Every row comes from one small tree of marks. The marks that hang from a mark follow it in brackets, in alphabetical order. Every link used is in the known rows. Which tree was each row made from?
Known rows
beveval{buzut}: [ 27.8   0.2   8.3 -26.7  10.3  17.6 -11.9   9.9  19.7  16.7 -14.8   5.0
  17.6   1.6 -12.1 -22.5   9.8 -19.4  -4.9  17.6  -6.9  -8.2  12.7  13.5
   8.7]
nuze{nilo{mepaz}}: [  4.9 -12.6  10.3  26.1  13.5  15.8 -23.2  26.2  41.4  21.3  -4.4  29.7
  -7.3  -4.1 -15.1   4.1  13.7  -2.2  -4.2  46.8   4.9   3.0   8.9  35.9
  -7.0]
mepaz{geto{buzut{matom} dopi}}: [ -5.8 -21.1  -9.8  17.4 -22.8  -6.8 -32.7  -2.8  -4.2  -0.7 -18.5 -22.2
  27.0   4.5  -6.4 -15.4   2.9  27.0  -4.9   0.3  25.1  10.5  -8.5   4.0
  -1.7]
buzut{geto{dopi} matom}: [ -2.4 -14.0  -3.9  10.6 -18.8  -3.1 -20.2  -3.3  29.3  -8.3  -3.6   4.5
  10.2   7.6 -19.3 -20.8   6.0  39.3 -13.1  -0.5  53.8   1.9   4.6  19.7
  -8.5]
matom{buzut{beveval{kagov} geto{dopi mepaz} pobi}}: [  5.4   0.5  -4.4 -10.0  -2.1 -10.3  48.8  -3.5 -19.0   7.0  14.2  21.0
 -11.0 -10.9   4.4  16.5 -10.7 -51.8   4.0  11.7   7.1  -0.3 -15.1 -22.0
   5.6]
buzut{beveval{kagov} geto matom pobi}: [  0.2  23.2   5.4 -39.2  16.3  -2.0  23.2  -9.5  -0.3 -18.7   2.5 -22.8
  13.9  12.8   9.4  17.7  -2.0   8.8   6.6 -24.9 -12.1  -5.1 -14.5   0.3
   1.3]
buzut{beveval{kagov} geto{dopi mepaz} matom pobi}: [ -0.2 -17.6  -3.0  -7.4  -1.9 -11.0  20.2 -12.4  32.7 -11.4  12.1   4.4
 -22.4  -7.5   6.4  29.3  -4.7   7.0   2.8 -49.8  10.8  -0.6  -5.1  -4.8
  -0.5]
mepaz{geto}: [ 13.9  16.1  -7.5   6.7   1.1  20.3 -20.5  -4.3 -54.8  -3.3  -6.9 -25.3
  38.1  14.5   9.5 -47.7  13.4  -5.2  -7.4  30.3   7.9  -1.2  30.0  31.8
  -2.2]
matom{buzut{geto}}: [  0.3  28.8  -0.6  -0.1  -4.4  10.8  16.3   3.4 -44.4   7.9  -2.1  22.2
  34.0   9.1  -5.6 -47.3  -1.9 -17.9  -4.2  65.4  10.2   0.9  -9.9  -1.3
  -2.8]
pobi{buzut{beveval{kagov} geto{dopi mepaz} matom}}: [ -4.6 -27.6  -4.2   8.8  -7.6  -4.8  30.2  -3.6  51.4   6.1   4.6   6.3
 -24.6 -14.5   2.9  23.1 -14.1   5.7   9.3 -15.1  26.3  -0.6  -7.1 -30.3
   4.2]
nilo{nuze}: [ 14.3  22.0   7.0   8.5  11.5  17.4 -14.3  -0.6  -2.2   6.7  -6.8   6.0
  -8.6   4.1 -14.0 -21.4  14.2 -10.2  -7.7  42.2  12.7 -24.5  15.4  32.4
  -0.6]
mepaz{geto{buzut dopi}}: [  5.9 -10.2 -10.2  19.7 -21.4  -0.6 -38.1  -1.2 -24.7   7.2  -5.3  -4.4
  28.0   3.7  -9.3 -37.4   6.8  -7.1 -10.5  15.4  22.1   5.7  16.5  12.9
  -0.8]
matom{buzut{geto pobi}}: [-16.7  34.8   0.4 -28.0   4.8   1.7  29.8   1.1 -51.4  -1.1  -7.9  27.5
  30.2  11.5   1.3 -24.9  -5.0 -20.6  -9.8  40.4 -16.7   1.5 -13.6  -9.4
  -6.1]
mepaz{geto{buzut{beveval matom pobi}}}: [-10.0  18.2  -1.7 -28.1  10.1  -5.5   4.3 -12.1 -40.3 -11.8 -16.7 -34.0
  36.1  16.6  16.9  14.2  -4.5  27.1  -4.3 -20.8 -41.8   7.3 -32.6 -20.5
 -13.4]
nilo{mepaz{geto{buzut{beveval matom}}} nuze}: [ -5.5  32.3   5.7  63.3   2.9   1.4 -16.5  14.2 -64.0  -1.2   3.6 -58.6
 -37.5  -0.4  -1.9  18.6  -2.8  20.5  13.5  61.9  -4.5  -3.1 -19.3 -11.9
  -3.7]
beveval{buzut kagov}: [ 34.1  -2.2   7.3 -27.5  14.6  17.3  -4.7  11.2  22.8  16.3 -11.0  -9.0
   9.1  -4.4  -6.2 -13.0   9.1 -49.3  13.0  13.5  -5.3 -11.8  18.8  18.4
  27.5]
dopi{geto{buzut{beveval{kagov} matom pobi} mepaz}}: [-10.4  27.0  -5.3 -23.3   6.5  -6.8  13.6  -9.5  -9.9  10.0  19.6  19.1
  -4.0  -4.1  21.0  46.7  -4.4  -1.0  11.2 -25.9 -64.3   4.2 -26.9 -24.5
   7.5]
beveval{buzut{geto{dopi} matom pobi} kagov}: [ -1.9 -24.0   6.8 -26.2  -2.7 -13.5   3.7   3.7  32.0 -12.3  -8.8 -14.4
  -6.6  -3.4  -9.9  20.3  -3.2  -6.4   6.2 -36.8  14.5  -3.1   8.3   1.1
  18.3]
geto{buzut{pobi} dopi mepaz}: [ -9.8 -20.2  -5.3 -11.0  -5.6  -6.4 -11.5  -0.5  45.2  20.4  -6.3  71.3
 -16.6 -14.8  -6.1  -2.9   2.1 -13.2 -13.2 -29.7 -21.0   4.3   0.1  -4.3
  -8.6]
beveval{buzut{geto{mepaz}}}: [  8.6  -4.7   4.3  18.5  -2.1  19.6  -4.8   1.0   8.1  12.8  17.5  41.2
  -6.1 -11.2   4.6 -46.2   0.2  -7.5   2.1   3.3 -20.8  -0.1  36.2  -3.2
   3.3]
nuze{nilo{mepaz{geto{buzut}}}}: [-10.9 -12.4   4.2  53.9  -0.3   9.4 -36.3  20.8 -19.4  17.6   3.2  10.2
   8.2  -4.7   3.7 -12.0   4.9  -3.9   6.3  47.6 -19.5  15.6  11.1  13.1
  -2.7]
pobi{buzut{beveval geto matom}}: [-10.1  14.7   3.2 -20.8   7.4   5.0  26.6  -3.3  15.8  -1.8  -8.5  -4.2
  16.8  13.4   0.5   4.1 -12.0  38.3  -7.2  14.8  -1.5  -2.4 -22.2 -32.3
 -14.0]
mepaz{geto{buzut}}: [  2.3  14.6  -7.2  12.3  -5.3  12.8 -27.5  -2.2 -49.5   6.4  -4.8  -2.4
  37.6   8.7   8.9 -51.0   6.0  -7.4  -1.8  26.0 -17.3   5.5  13.0   7.4
   0.2]
pobi{buzut{geto{mepaz}}}: [-18.5   4.8  -4.1  16.9  -0.7  18.5  15.8  -0.4  12.2  16.3   7.5  61.7
  -6.6  -9.6  13.6 -42.4  -6.8   0.0  -3.0  22.4 -19.4   1.6  26.5 -19.5
  -7.9]

Which tree is each row?
[ 11.8  14.6   0.2 -32.1   0.3 -15.4  40.1   0.7 -29.2  -3.0   4.2  -7.1
  13.2   6.0  -9.3  17.9  -8.9 -49.5  -1.6  26.3  23.5  -4.6 -22.6 -10.5
   7.8]
matom{buzut{beveval{kagov} geto{dopi} pobi}}
[ -7.0 -38.4   2.4  -1.9  -5.8  -9.1  11.0   0.1  43.6  -4.6   1.5  13.6
 -32.3 -18.9   4.8  19.1  -4.9  -7.9  11.8 -48.2  -0.5   0.8  17.0  -8.6
  15.8]
beveval{buzut{geto{dopi mepaz} matom pobi} kagov}
[ -7.0   1.5  -2.2 -14.2  -6.4  -6.1 -11.0  -2.5   3.0  -8.2   4.2  29.9
  11.6   8.8 -14.6 -19.5   5.9   2.5 -22.0 -11.7  21.8  -2.6  23.6  21.6
 -11.6]
buzut{geto{dopi} pobi}
[ 15.3  14.5   3.2 -12.8   6.1   7.3   9.3  -7.4   8.2 -10.6   7.4 -29.8
  15.9  10.6   3.2  -4.4   0.4  11.6   8.8   2.4  15.1  -5.3 -10.7   7.4
   6.1]
buzut{beveval{kagov} geto matom}
[ -4.8  14.8  -2.2 -30.3  13.0  -5.8  10.0  -9.6 -35.5 -11.6 -11.8 -48.7
  27.1  10.9  22.2  21.6  -4.9  -4.2  12.0 -25.0 -38.5   3.9 -26.4 -15.1
   7.4]
mepaz{geto{buzut{beveval{kagov} matom pobi}}}
[ -0.3   6.0   1.6  71.4 -11.5 -12.0 -25.4  16.3 -41.5  -2.9   3.2 -58.2
 -49.7  -6.1 -19.1  31.2  -1.8  21.4   5.8  54.4  36.5  -2.9 -14.7  -6.3
  -5.3]
nilo{mepaz{geto{buzut{beveval matom} dopi}} nuze}
[  2.7  -9.8   4.0  51.1   4.7  17.2 -29.2  19.3 -23.8   8.2   1.5 -11.6
   7.8   1.0   3.9  -9.7  11.9  -1.6  -1.1  53.0   4.8   8.6  28.0  37.0
  -2.7]
nuze{nilo{mepaz{geto}}}
[  6.2  18.4   0.3 -14.1  15.0   8.8  24.0 -12.6  -7.1  -1.1  26.5  22.8
 -11.2  -3.0  19.7  -7.6  -1.3 -27.3   6.7 -23.0 -32.6  -4.5  16.2  -0.4
   1.5]
buzut{beveval{kagov} geto{mepaz} pobi}
[ -5.2  17.4   4.9 -54.1  17.1  -7.1  10.0  -4.5  29.3   2.3 -21.5   3.7
  23.1  12.6  -1.5  28.0  -3.2  26.1  -7.9 -28.2 -42.5   1.0 -51.8 -19.8
 -14.5]
geto{buzut{beveval matom pobi}}
[ -9.2  34.1   1.7  79.6  -1.2  10.4 -35.3  20.4 -78.3   7.7   8.6 -19.7
 -38.7  -5.9  -0.7 -26.0   4.6 -16.0   9.8  80.6  -5.4  -4.5  22.6   8.9
   2.9]
nilo{mepaz{geto{buzut}} nuze}
[ 14.7 -24.5  -3.9  15.7 -12.0  -1.5   7.3 -10.6  39.0  -2.0  17.7  -2.9
 -18.7  -9.2  -1.4   6.7  -1.0   9.8   9.3 -23.0  38.8  -1.3  -0.5   3.9
   4.2]
buzut{beveval{kagov} geto{dopi mepaz} matom}
[ -2.8   0.6   0.8 -28.2  -1.7 -14.9   7.5 -10.1  19.3 -18.6  -1.0  -8.7
  10.2  15.6 -15.4  23.0  -1.4  39.2 -21.8 -31.1  24.0  -1.5 -17.4   0.7
 -18.0]
buzut{beveval geto{dopi} matom pobi}
[-12.9   4.9   9.9 -31.5   8.6  -0.2   7.9   0.4   8.2 -13.3 -11.7   1.8
  11.8   7.4   1.5  -2.1  -2.8  25.6  -3.8 -23.8 -29.9  -0.6   0.8  -9.6
  -1.5]
beveval{buzut{geto matom pobi}}
[ 17.0  13.4   1.7  69.5  -5.8  -6.2 -26.0  20.1 -59.1   7.6  21.1 -54.2
 -55.6 -12.6 -13.4  19.1   1.6 -46.3  17.8  65.7  34.8 -10.6  13.5   5.7
  16.6]
nilo{mepaz{geto{buzut{beveval{kagov}} dopi}} nuze}
[  4.7 -17.5  -8.0  33.7 -20.6   7.6 -17.6  -5.2  20.9   8.6  19.3  50.7
 -11.9  -8.2  -8.6 -45.3   6.7   4.5 -12.2   1.1  33.2   1.4  36.8  19.2
  -7.9]
buzut{geto{dopi mepaz}}
[  1.3 -10.4  -4.9 -21.9  -0.7 -18.7   0.3  -8.0 -14.6 -11.1 -12.9 -48.8
  15.8   4.8   5.6  35.4  -4.6  -4.5   4.7 -33.6   0.2   4.5 -24.5 -10.4
   6.5]
mepaz{geto{buzut{beveval{kagov} matom pobi} dopi}}
[-23.6 -22.7  -6.5   8.0 -11.6  -7.3   0.8  -9.4  34.8  -8.4  -0.4  38.3
 -18.4  -6.3   0.7  -0.9  -0.4  36.2 -13.3 -39.4  10.5   5.5   9.0   4.8
 -15.1]
buzut{geto{dopi mepaz} matom pobi}
[  8.2  12.1  -3.4  18.8   1.3 -13.5 -11.2  20.3 -49.3   3.0   9.2 -39.0
 -26.5  -6.3  -2.9  27.4  -1.6 -44.7   8.9  18.3   1.0   7.3   4.9  -2.4
   7.1]
nilo{mepaz{geto{buzut{beveval{kagov} pobi} dopi}}}
[  1.3 -25.4  -2.9 -26.1   3.0 -15.4  13.5  -5.9  63.6  10.4  -7.8  17.2
 -20.2 -15.4   1.7  47.8  -4.8  -6.7   8.4 -50.7 -15.7   2.2 -35.0 -19.5
   3.7]
geto{buzut{beveval{kagov} matom pobi} dopi mepaz}
[-15.4 -35.4   3.7  -1.4  -9.6  -8.9   5.6  -1.9  43.4  -5.6  -1.5  30.8
 -23.4 -12.9  -2.5  11.2  -5.3  22.7  -5.8 -46.4  -4.9   4.5  11.2 -12.4
  -3.1]
beveval{buzut{geto{dopi mepaz} matom pobi}}
[  7.5  15.6   5.2 -57.0  23.1   0.9  16.9  -6.5  21.0  -7.6 -24.1 -18.3
  21.1  17.8  -2.4  31.5   4.2  28.4 -15.0 -23.1 -18.5  -5.9 -34.7   2.9
 -15.8]
buzut{beveval matom pobi}
[ -5.9 -28.2  -7.5  33.3 -22.1   1.7 -13.0  -7.4  43.8  -1.3   5.6  33.6
 -13.4  -8.2  -5.0 -23.0   3.4  39.1  -7.3 -14.4  37.0   5.2  10.9  11.2
 -10.5]
buzut{geto{dopi mepaz} matom}
[-10.9 -11.0  -6.3   8.0 -10.7  -1.5  -5.0  -6.9  14.6   0.0  14.4  58.5
 -14.9  -6.3  -1.6 -22.3   3.4   1.0 -16.9 -23.6   5.5   2.1  31.9  11.3
 -12.8]
buzut{geto{dopi mepaz} pobi}
[-10.4 -14.7   7.2 -10.9   9.4   3.9  19.9  -1.7  22.3  -6.3   2.1  15.7
 -18.1 -13.7  23.0   6.5  -5.7  -7.6  17.9 -44.9 -40.5   0.5  13.0 -13.1
  16.4]
beveval{buzut{geto{mepaz} matom pobi} kagov}
[ 12.6   8.3  -2.6  -7.4   3.3   3.5  -2.5  -8.2 -29.5  -3.1  -6.5 -56.2
  30.4   8.2  15.9   0.4  -1.7  -0.7  18.1  -0.1 -12.4   3.6 -23.7  -8.4
  11.4]
mepaz{geto{buzut{beveval{kagov} matom}}}
[  3.3  -2.5   0.4 -29.8   1.6 -15.1  13.4  -8.6  22.5 -18.1   1.8 -23.5
   1.2   8.6  -7.1  31.6  -1.4   7.6  -3.7 -35.8  26.6  -4.8 -12.9   4.0
   0.3]
buzut{beveval{kagov} geto{dopi} matom pobi}
[ -6.0   3.3  10.8 -33.8  11.8  -0.4  12.7   2.2  12.0 -11.7  -8.1 -13.2
   3.9   2.2   8.3   8.3  -3.5  -6.4  13.8 -28.5 -23.5  -3.7   5.0  -5.6
  18.3]
beveval{buzut{geto matom pobi} kagov}
